Every row comes from one small tree of marks. The marks that hang from a mark follow it in brackets, in the order of their numbers. Every link used is in the known rows. Which tree was each row made from?
Known rows:
Z_814(Z_503 Z_974): [ -1  -9   0   0  11   0  -2  -7  -1  10  -5   1 -10 -14  -4  16  13]
Z_143(Z_157(Z_162 Z_974)): [  3   2  23 -11   0 -17  -3   0  16  11  -5  -3 -11  -9  -8   6   7]
Z_503(Z_814(Z_143(Z_157) Z_297 Z_974)): [ -2 -15   0  19  17  -1  -9  -6  11  17   4  14 -11 -13 -12  16  14]
Z_503(Z_814(Z_143 Z_297)): [ -1 -17   6  18  17  -9  -1   1  -4  17   4  12 -10 -12 -13  16  10]
Z_814(Z_143(Z_157(Z_162)) Z_297 Z_503): [ -2  -1   7  21  13  -6  -2  -4   5  12  -1   9 -25 -15  -8  18  18]
Z_974(Z_814(Z_143(Z_157) Z_297 Z_503)): [ -1 -15   5  21  20   1  -2  -3   4   9  -1   9 -25 -13 -10  37  14]
Z_503(Z_814(Z_297)): [ -2 -18   5  11  13 -11   2   2  -2  18   1   7  -8  -3 -12  16  11]
Z_974(Z_814(Z_297)): [  1 -18   3   8  11  -8   4  -1  -7  11  -2   2  -9   0 -15  33   8]
Z_814(Z_143(Z_157) Z_297 Z_503 Z_974): [ -4 -11   0  21  16   5  -7  -8   7  12   1  12 -20 -16  -7  20  21]
Z_814(Z_143): [ -3 -11  12   6   8  -6  -1   0  -4  10   0   2  -8 -16 -12  10   7]
Z_143(Z_157): [ -5 -11  14   1   2  -5   0  -1  12  12  -2  -4 -12  -8 -10   9  11]
Z_503(Z_814): [ -1 -14  10  -1   9 -11   1   1   3  15  -1   1  -6 -10 -10  10   5]
Z_143(Z_157(Z_162) Z_814(Z_974)): [  3  -1   2  -4   1  -7  -8 -10  -2   6  -5  -2 -15 -13  -7   9   7]
Z_162(Z_157): [-5 -7 13  0  3 -6  5 14 -5 13 -3 -5 -4 -7 -8  2 12]
Z_974(Z_814): [  1 -15   8  -3   8  -9   2  -1  -3   8  -4  -3  -7  -6 -12  27   3]
Z_814(Z_143(Z_157(Z_162)) Z_503 Z_974): [  0   4   3   8  11  -1  -9 -10  11   9  -3   6 -18 -24  -4  13  12]
Z_143(Z_157 Z_814(Z_503 Z_974)): [ -1 -10   2   1  10   3  -7 -10  -3   6  -5   1 -23 -16  -3  16  13]
Z_143(Z_814(Z_974)): [  1 -12   0  -5   6  -4  -5  -7 -16   6  -4   0  -8 -12  -8  12   6]
Z_157(Z_143(Z_814) Z_162 Z_974): [  8   1  19 -13   7 -28  -4  -4 -14   4 -10 -14 -14  -8 -10   8   5]
Z_157(Z_162 Z_974(Z_814(Z_503))): [  9   0  16 -11  13 -16   0   0   0   6  -9   0 -14 -13  -6  29   2]
Z_162(Z_157(Z_143)): [ -5  -6  14   2   7 -13   3  10  -5  11  -6 -16  -6  -3 -11   0  16]

Which tree is each row?
[  0 -13  17   4  13  -7  -4  -1  -5   9  -4   4 -28  -8  -6  21  16] => Z_143(Z_157(Z_974) Z_814(Z_297 Z_503))
[ -2 -10  19  13  16  -5  -5   1   9  12   0  10 -23 -15  -8  20  18] => Z_814(Z_143(Z_157(Z_974)) Z_297 Z_503)
[  1 -17   1  12  17  -4   4  -2  -8  10  -4   4 -17  -4  -9  38  12] => Z_974(Z_814(Z_297 Z_503))
[  1 -17   4  15  15  -6   1   0 -10  10   0   8 -11  -9 -15  33   8] => Z_974(Z_814(Z_143 Z_297))
[  3  -2  12   5   8  -9  -3  -4   9   6  -3   1 -15 -16 -12  23   2] => Z_974(Z_814(Z_143(Z_157(Z_162))))
[  5 -14  14   4  22 -16   0  -2  -4   8  -8  -6 -17  -1 -10  36  15] => Z_157(Z_143 Z_974(Z_814(Z_297 Z_503)))
[  0 -13  13   7  10  -3  -3  -2   9   7  -1   2 -14 -15 -13  25   5] => Z_974(Z_814(Z_143(Z_157)))
[  3   0   4   6  11  -7 -11  -7  16  13   1   9  -9 -21  -9   7   5] => Z_503(Z_814(Z_143(Z_157(Z_162)) Z_974))
[  7   1  19  -9  11 -13  -3  -2  14   6  -9  -2 -19 -12  -5  28   5] => Z_143(Z_157(Z_162 Z_974(Z_814(Z_503))))
[  1  -4  22  -6  15 -15  -2  11 -18   6  -9 -12 -20 -10  -4   7  15] => Z_162(Z_157(Z_143(Z_814(Z_503)) Z_974))
[  1 -16   2  19  21  -2   1  -2 -10   9  -2  10 -19 -13 -11  38  12] => Z_974(Z_814(Z_143 Z_297 Z_503))
[  5 -14  14   9  23  -8  -2   1  -7   8  -2  11 -17 -13 -10  37  10] => Z_157(Z_974(Z_814(Z_143 Z_297 Z_503)))
[  5   2  21 -11   6 -27  -2  -2   2   9  -9 -13  -7  -5 -11   6   8] => Z_157(Z_143 Z_162 Z_974)
[ -3 -13   5  20  17  -2   1  -1  -9  12   0  10 -19 -14  -9  21  17] => Z_814(Z_143 Z_297 Z_503)
[ -2 -12  -4  18  18   2  -5  -7  -7  12   0  12 -14 -16  -8  22  18] => Z_814(Z_143 Z_297 Z_503 Z_974)
[  4  -7  23  -9  12 -18   0  12  -3   8  -8 -15  -5  -2 -11  16   9] => Z_162(Z_157(Z_143 Z_974(Z_814)))
[  0 -10  18   1  12 -19  -1  12 -22   9  -6  -9 -14   1 -11   8  18] => Z_162(Z_157(Z_143(Z_814(Z_297)) Z_974))
[ -2 -12  -5  11  13   0  -1  -7  -5  13  -3   6 -12  -8  -6  22  18] => Z_814(Z_297 Z_503 Z_974)
[  0  -1  -1  15   8  -4  -7  -8   7  12   1  10 -12 -13 -11  13  14] => Z_814(Z_143(Z_157(Z_162)) Z_297 Z_974)
[ -3 -12  15   9  12  -6  -5  -1  14  14   3   6 -14 -18 -11   8   7] => Z_503(Z_814(Z_143(Z_157)))
[  0 -14  -7  10  15   0  -3  -8 -21   8  -4   7 -19 -10  -5  23  16] => Z_143(Z_814(Z_297 Z_503 Z_974))
[  0 -15  -6   6   8  -4  -3  -7 -20  10  -3   5 -11  -5 -10  18  12] => Z_143(Z_814(Z_297 Z_974))
[ 10   0  19 -13  11 -27  -2  -3   1   5 -10 -14  -7  -4 -12  23   3] => Z_157(Z_143 Z_162 Z_974(Z_814))
[ -3 -11  11   3   9  -2  -2  -4  -4   6  -5  -2 -27 -14  -5  16  12] => Z_143(Z_157 Z_814(Z_503))
[  6  -4  16  -1   8 -16  -2   0  10  10  -5   2 -14  -1 -11  29   7] => Z_143(Z_157(Z_162 Z_974(Z_814(Z_297))))
